Each row was made from one small tree. Brackets hold a mark, then the marks that hang from it, in alphabetical order. Every link used is in the known rows. Write each row's tree.
Known rows
[Q K [V F P]]: [-0.22  3.68 -0.47 -1.92 -0.35 -3.60 -0.82 -2.54 -3.61 -0.71 -1.89 -1.35
 -0.42  6.84 -1.10]
[T [S K [V P]]]: [-0.49  3.27  1.19  0.73 -0.13 -3.70  0.71  0.43  3.64 -0.73  0.34 -0.47
  0.67  3.98  2.78]
[P [V F]]: [-0.64  0.18 -2.00 -0.62  0.20 -1.70  0.12 -1.39 -3.61 -0.06 -0.49  0.72
  1.34  0.48 -0.96]
[V [F K T] P]: [-1.64  1.89 -2.57 -2.14 -0.18 -2.43  0.03  0.92  0.26 -0.19 -0.73  0.26
  1.25  4.43  1.39]
[S T]: [-0.71  0.42 -0.63  1.08  0.15 -0.85  0.03  1.08  1.00 -0.31  0.70 -0.44
 -0.11  0.65  1.51]
[S K T [V F]]: [-0.72  3.30 -0.06  2.67  0.27 -2.41 -0.12 -0.82  0.11 -0.82  0.86 -0.32
  2.60  2.44  5.27]
[V [F K [T S]] P]: [-2.58  2.16 -1.56 -2.26 -0.41 -3.10  0.68  1.90  0.58 -1.19 -0.76  0.55
  0.46  5.96  1.27]
[S T [V F]]: [-1.05  1.50 -0.52  1.03  0.30 -2.17  0.11 -1.36  0.85 -1.39  0.81 -0.37
  1.75  1.03  3.45]
[V [F K T]]: [-1.34  1.07 -1.35 -0.44 -0.19 -0.99  0.12  0.67 -1.41  0.17 -0.48  1.15
  1.64  3.37  2.25]
[Q [V P]]: [ 0.57  1.97 -0.60 -1.63 -0.21 -3.52 -0.08 -0.65 -0.85  0.17 -0.73 -0.76
 -0.77  3.79 -0.78]
[Q K [V F]]: [-0.07  2.83  0.93 -0.41 -0.40 -2.01 -0.63 -2.50 -5.59 -0.35 -1.69 -0.37
 -0.17  5.43 -0.34]
[S K]: [ 0.36  1.69  0.59  1.81  0.03 -0.15 -0.24  0.65 -1.12  0.66  0.04 -0.11
  0.70  1.40  1.47]
[T S]: [-0.92  0.20  0.97 -0.21 -0.19 -0.63  0.69  0.93  0.36 -1.02  0.03  0.41
 -0.88  1.41  0.21]
[F V]: [ 0.00 -0.34 -0.84  0.43 -0.06  0.00  1.04  0.32  1.08  1.05  0.19  0.52
  0.15 -1.15 -0.49]
[P V]: [ 0.19 -0.27 -1.03  0.33  0.22 -1.66  0.39 -0.28 -1.26  0.99 -0.04  0.64
  0.41  0.05 -1.24]
[Q K [V [F [T S]] P]]: [-1.74  4.29  0.30 -2.21 -0.37 -3.93 -0.05 -0.92 -1.39 -1.52 -2.28 -0.62
 -1.41  9.09  0.15]

Write each row's tree
[-1.04  3.94  0.89  0.44 -0.14 -2.84  0.31  0.21 -2.95 -0.73 -1.19  1.12
  0.44  6.36  3.19]
[Q [V [F [T [S K]]]]]
[-1.66  1.56 -2.34 -2.63  0.26 -1.27 -0.46 -0.37  2.14 -1.19 -1.04 -0.40
  0.30  2.93  0.52]
[V [F T] P]
[-1.79  0.92 -1.35 -1.52 -0.13 -1.86  1.61  1.99  5.11 -0.09 -0.39  0.38
 -1.13  2.38 -0.19]
[F [T S] [V P]]
[-1.51  2.70 -0.72  0.33 -0.12 -2.03  1.32  2.61  4.25  0.58 -0.29  0.43
 -0.21  4.05  1.50]
[F [T [S K]] [V P]]
[-0.65  0.49 -2.18 -0.03 -0.19 -2.93  0.51 -0.06 -5.00  0.96 -0.21  1.19
  2.15  2.43 -0.19]
[P [V [F K]]]
[-1.29  2.19 -1.78 -0.53  0.30 -3.71 -0.03 -1.11  2.68 -1.73  0.54 -1.23
  1.55  2.38  2.68]
[S T [V F P]]
[-1.68  0.99  0.56  0.40 -0.51 -1.69  1.16  2.73  0.25  0.23  0.04  1.25
 -0.21  4.15  2.43]
[F K [T S]]
[-1.25  0.57 -2.17 -0.82  0.42 -1.41  0.08 -0.73 -2.18  0.04 -0.88  1.16
  1.28  1.45  0.20]
[P [V [F T]]]
[-0.02  2.71  0.84  3.79  0.30 -2.40  0.20  0.34  1.67  0.39  1.30 -0.54
  1.85  2.25  5.32]
[S K T V]
[-0.38  3.56 -0.47  2.15  0.34 -3.94  0.03  0.51  4.00  0.01  1.03 -1.49
  1.39  3.74  4.21]
[S K T [V P]]
[-0.11  2.44  2.23  2.31 -0.21 -2.14  0.93  0.45  1.74 -0.37  0.44  0.31
  0.91  2.84  3.60]
[T [S K V]]
[-0.54  1.85 -1.03  0.34  0.30 -3.43  0.30  0.03  4.48 -0.65  0.98 -1.45
  0.65  2.26  2.38]
[S T [V P]]
[-1.87  1.30 -1.38 -0.87 -0.53 -3.00  1.93  3.21  2.83  1.02 -0.09  0.99
 -0.31  4.53  0.81]
[F K [T S] [V P]]
[-0.23  2.69 -1.82 -1.98 -0.56 -4.84  0.00 -0.43 -3.98  0.17 -0.85 -0.10
  0.97  6.10  0.38]
[Q [V [F K] P]]
[-1.09  3.64  1.17  0.77  0.16 -3.47  0.76  0.83  5.29 -0.50 -0.04 -0.06
  0.42  5.01  3.98]
[F [T [S K [V P]]]]
[-1.25  4.72 -0.21 -1.10 -0.21 -4.32  0.16  0.38 -1.14 -1.16 -1.61  0.21
 -0.08  7.79  2.38]
[Q [V [F [T [S K]]] P]]
[-1.77  3.32 -0.87 -2.46 -0.63 -5.30  0.71  1.06 -2.06 -0.71 -1.17  0.77
  0.06  8.22  1.54]
[Q [V [F K [T S]] P]]
[-1.26  0.83 -2.42 -0.18  0.00 -2.57  0.59  0.35 -3.71  1.17 -0.52  1.66
  1.96  3.34  1.17]
[P [V [F K T]]]
